Each row was made from one path, in order. Every step used is in the known rows, and no mark comes twice. Write each row's path.
Known rows:
S P Y K C F G: [ 0.90  3.38  1.36 -1.84  3.25 -1.95  7.20  3.49 -2.63 -0.60  1.61  1.74
  0.72  9.13  3.12 -1.95  0.45  0.61 -3.08  5.62]
F C P Y K X: [ 1.27  2.56  0.00  1.25  1.48 -0.54  6.66  3.84 -4.60  1.08  2.28  5.61
  1.38  5.19  3.41 -3.90  4.44 -0.57 -1.37  3.13]
P Y K C F G: [ 1.24  3.94  1.90 -0.31  3.20 -1.22  7.36  2.43 -2.37 -1.33  2.88  2.47
  0.93  7.27  5.64 -2.28  0.99 -0.20 -1.72  6.81]
X P: [ 3.32 -0.83  0.81 -1.02  0.73 -2.82  5.40 -0.80 -2.04 -0.51 -1.15  2.80
 -0.18  1.46  4.53 -5.71  0.76 -1.52  0.48  1.18]
F G: [ 1.14 -0.57  0.00 -1.07  1.79 -3.40  3.42  5.10 -0.74 -1.10  2.11  1.62
  0.42  1.48  1.84 -2.77  0.19 -3.84 -2.94  2.91]
S P Y K C F: [ 0.98  3.76  1.16 -1.54  3.68 -1.66  7.62  1.85 -2.39 -0.31  0.71  1.89
  0.72  8.97  3.22 -1.90  1.07  1.34 -2.82  5.34]
Y K X: [ 1.21  4.19  1.89 -0.85  1.97 -5.18  2.17  0.74 -2.68  0.36 -0.47  2.70
 -0.49  5.82  5.09 -1.99  1.41 -0.96 -1.01  3.14]
C P: [ 1.03  1.23 -1.61 -0.22  3.82 -1.12  5.11 -0.21 -2.03  0.13 -0.27  3.50
  1.03  1.92  0.65 -3.51  4.20 -1.74 -2.72  2.24]
Y K C: [ 0.82  3.64  2.21  1.20  3.91 -4.56  5.73  1.14 -3.25  0.06  0.14  3.10
 -0.14  4.00  5.18  0.06  1.58 -0.66 -0.57  4.05]
C P X K G: [ 2.07  2.56 -3.03 -1.23  2.68 -1.81  5.19 -2.12 -4.20 -0.46 -0.53  5.73
  0.50  4.40  0.46 -5.94  4.13 -3.74 -1.96  1.56]
K Y: [ 2.60  2.65  1.55 -1.17 -0.06 -1.28  5.37  3.00 -3.56 -0.87 -0.55  1.35
  0.37  1.29  3.77 -4.81  2.04  0.24 -1.69  2.92]
S P: [ 0.76  0.74 -0.29 -1.66  3.16 -2.93  5.44  1.32 -1.09  0.33 -0.91  1.42
  0.25  4.20  0.59 -2.34  1.27 -0.64 -3.16  2.18]
E F C: [ 1.94  1.60 -2.31  0.37  1.74 -5.31  6.12  2.18  1.17  0.33 -0.68  5.06
  3.11  3.53  1.67 -2.56  1.55 -0.18  1.01  2.86]
F C P S: [ 1.57  0.98 -1.37  1.11  2.99 -2.24  7.95  2.92 -4.18  0.28  1.51  5.59
  2.27  1.06  2.49 -3.47  4.47 -0.73 -1.92  1.58]
Y K: [ 1.10  3.23  1.19  0.53  2.90 -5.02  3.74 -0.50 -1.50 -0.26  0.00  2.86
  0.42  4.44  4.86 -0.85  2.40 -1.37 -1.42  2.78]
C P X: [ 2.18  1.20 -2.62 -1.42  3.56 -1.19  5.47 -2.72 -3.29 -0.28 -0.22  5.40
  0.08  2.20 -0.03 -4.52  4.29 -3.03 -2.38  0.63]
X P Y K: [ 3.70  0.82  2.04 -1.27  0.29 -1.99  6.58 -1.72 -2.92 -1.36  0.71  2.80
  0.04  5.31  6.79 -6.32  0.85 -0.72  0.69  3.23]
S P X K: [ 2.32  1.32 -1.88 -2.27  2.32 -3.85  5.62 -0.66 -3.26 -0.30 -1.47  3.75
 -0.52  5.39  0.48 -5.04  1.79 -2.37 -2.37  1.41]
P X K: [ 3.22  1.31 -2.69 -1.07  1.92 -4.05  4.95 -2.46 -3.14 -0.95 -1.21  5.44
 -0.66  2.46  2.01 -6.38  2.66 -4.50 -0.96  1.18]
K C: [ 0.57  1.10  0.99  0.80  4.53 -2.17  7.49  2.68 -2.53  0.35 -0.24  2.33
 -0.30  0.06  2.51 -1.27  0.74 -1.10 -0.88  4.03]
S P Y: [ 1.11  1.11  0.13 -2.22  2.81 -0.87  7.12  0.81 -1.23 -0.45  0.65  0.96
  0.49  6.29  1.57 -3.82  1.15 -0.14 -3.28  3.97]
S P X K Y: [ 2.85  2.08 -1.22 -2.62  1.24 -3.37  5.91  0.36 -4.41 -0.54 -1.51  3.45
 -0.57  5.53  1.07 -5.82  1.82 -1.63 -2.21  1.66]
F C P Y: [ 1.16  1.17 -1.00  1.66  1.97  0.36  7.77  3.52 -3.59  0.79  2.43  5.46
  1.82  3.20  2.34 -3.93  4.78 -0.90 -1.85  2.73]

Write each row's path:
[ 1.96  0.88 -1.29 -2.82  2.86 -3.03  5.88 -1.14 -2.31 -0.11 -0.90  3.26
 -0.69  4.47 -0.21 -3.43  1.38 -1.96 -2.81  0.51] | S P X
[ 3.06  1.10  1.80 -3.14 -0.08 -1.69  4.11  0.87 -3.23 -0.05 -0.51  1.94
 -1.14  4.66  4.91 -7.37 -0.39 -0.72  0.24  3.33] | K X P Y
[ 0.78  4.00  1.67  1.20  4.24 -3.82  5.92  0.87 -4.20  0.16  0.20  3.82
  0.19  4.55  4.50 -0.43  2.67 -0.66 -0.86  4.08] | Y K C P
[ 3.38  2.17  2.25 -0.94  1.29 -1.63  7.60 -0.33 -3.40 -1.11  0.58  3.31
  0.29  6.13  7.04 -5.22  0.53  0.42  0.80  4.38] | X P Y K C F
[ 2.09  1.36 -2.34  1.58  1.62 -1.73  6.69  2.55 -4.99  0.92  0.94  7.44
  1.07  2.57  1.60 -4.71  5.20 -2.57 -1.18  0.93] | F C P X K
[ 0.78  1.83  0.55  0.36  4.84  0.33  8.97  1.91 -4.14 -0.04  0.99  3.04
  0.23  2.32  2.26 -2.94  2.21 -0.52 -1.35  5.27] | K C P Y
[ 1.49  2.92  1.31 -0.50  2.44 -1.34  6.39 -0.99 -1.32 -1.33  2.17  2.12
  0.84  6.28  5.44 -3.43  2.10 -0.79 -1.77  5.09] | P Y K
[ 1.98  1.95 -2.84  0.38  2.10 -4.52  6.41  1.96  0.21  0.44 -0.61  5.72
  3.37  4.19  0.96 -3.01  2.66 -0.07  0.78  2.87] | E F C P
[ 4.02  2.36 -1.75 -1.55  0.35 -3.33  5.32 -1.20 -4.84 -1.32 -1.25  5.06
 -0.69  2.70  2.84 -7.48  2.76 -3.41 -0.77  1.48] | P X K Y
[ 2.35  3.52  2.58 -1.26  0.85 -5.29  2.47  0.13 -3.65  0.23 -0.88  3.04
 -0.80  6.16  6.33 -3.52  0.84 -0.73  0.25  2.70] | Y K X P
[ 1.16  4.33  1.70  0.00  3.61 -0.97  7.81  0.80 -2.11 -1.02  2.05  2.62
  0.91  7.00  5.71 -2.14  1.58  0.42 -1.45  6.52] | P Y K C F
[ 2.84  3.59  2.51 -1.98  1.42 -6.09  3.53 -0.54 -4.14 -0.59 -0.68  2.90
 -0.39  5.67  6.98 -4.00  0.55 -0.37  0.13  2.79] | Y K X P S
[ 0.44  2.88  0.68  0.45  4.86 -2.22  6.98  6.29 -2.07  0.01  0.56  2.95
  0.63  2.54  2.64  0.01  0.09 -0.37 -2.00  5.45] | K C F G
[ 3.06  1.59 -1.98 -0.66  2.59 -3.75  6.38 -1.27 -4.32 -0.70 -1.06  5.54
 -1.02  2.02  2.20 -5.75  2.05 -4.08 -0.36  2.03] | P X K C
[ 2.95  2.34 -2.12 -0.92  2.65 -3.90  5.99  1.02 -4.17 -0.97 -0.45  5.81
 -0.54  3.37  2.24 -5.15  1.58 -3.89 -0.96  2.77] | P X K C F G
[ 1.54  2.18 -1.17  1.68  3.30 -3.27  6.40  2.91 -4.65 -0.01 -1.44  3.88
  0.61  2.74  3.16 -5.35  2.94 -2.24 -0.50  5.29] | X K C P
[ 2.98  2.98 -0.28  0.29 -0.34 -3.44  4.71  3.32 -4.34 -0.97 -1.76  2.50
  0.79  3.02  4.73 -7.41  2.79 -1.40 -0.87  4.55] | X K Y
[ 1.30  2.89 -0.38 -0.50  3.38 -0.18  6.32 -1.18 -2.94 -0.72  1.53  3.53
  1.29  5.86  3.02 -4.13  4.30 -0.96 -2.41  4.31] | C P Y K
[ 2.02  2.23 -1.23  0.97  3.81 -4.05  7.37  2.25 -5.16 -0.69 -1.27  3.77
  1.04  2.17  3.71 -5.78  2.67 -1.83 -0.69  5.41] | X K C P S
[ 1.42  3.30  0.03 -1.15  2.98 -0.29  5.62 -0.58 -3.54 -0.41  1.25  3.46
  0.80  6.50  3.19 -4.66  3.80 -0.75 -2.21  4.49] | C P Y K X
[ 4.23 -0.83  0.69 -2.46  1.99 -4.49  7.39 -2.17 -3.14 -1.99 -0.78  2.48
  0.68  0.39  5.73 -6.58  0.21 -0.63  0.16  1.34] | X P S
[ 1.38  4.06  1.18  0.59  4.09 -3.88  6.15 -0.36 -4.80 -0.04  0.29  4.76
 -0.23  4.64  4.10 -0.93  2.74 -1.30 -0.69  3.28] | Y K C P X
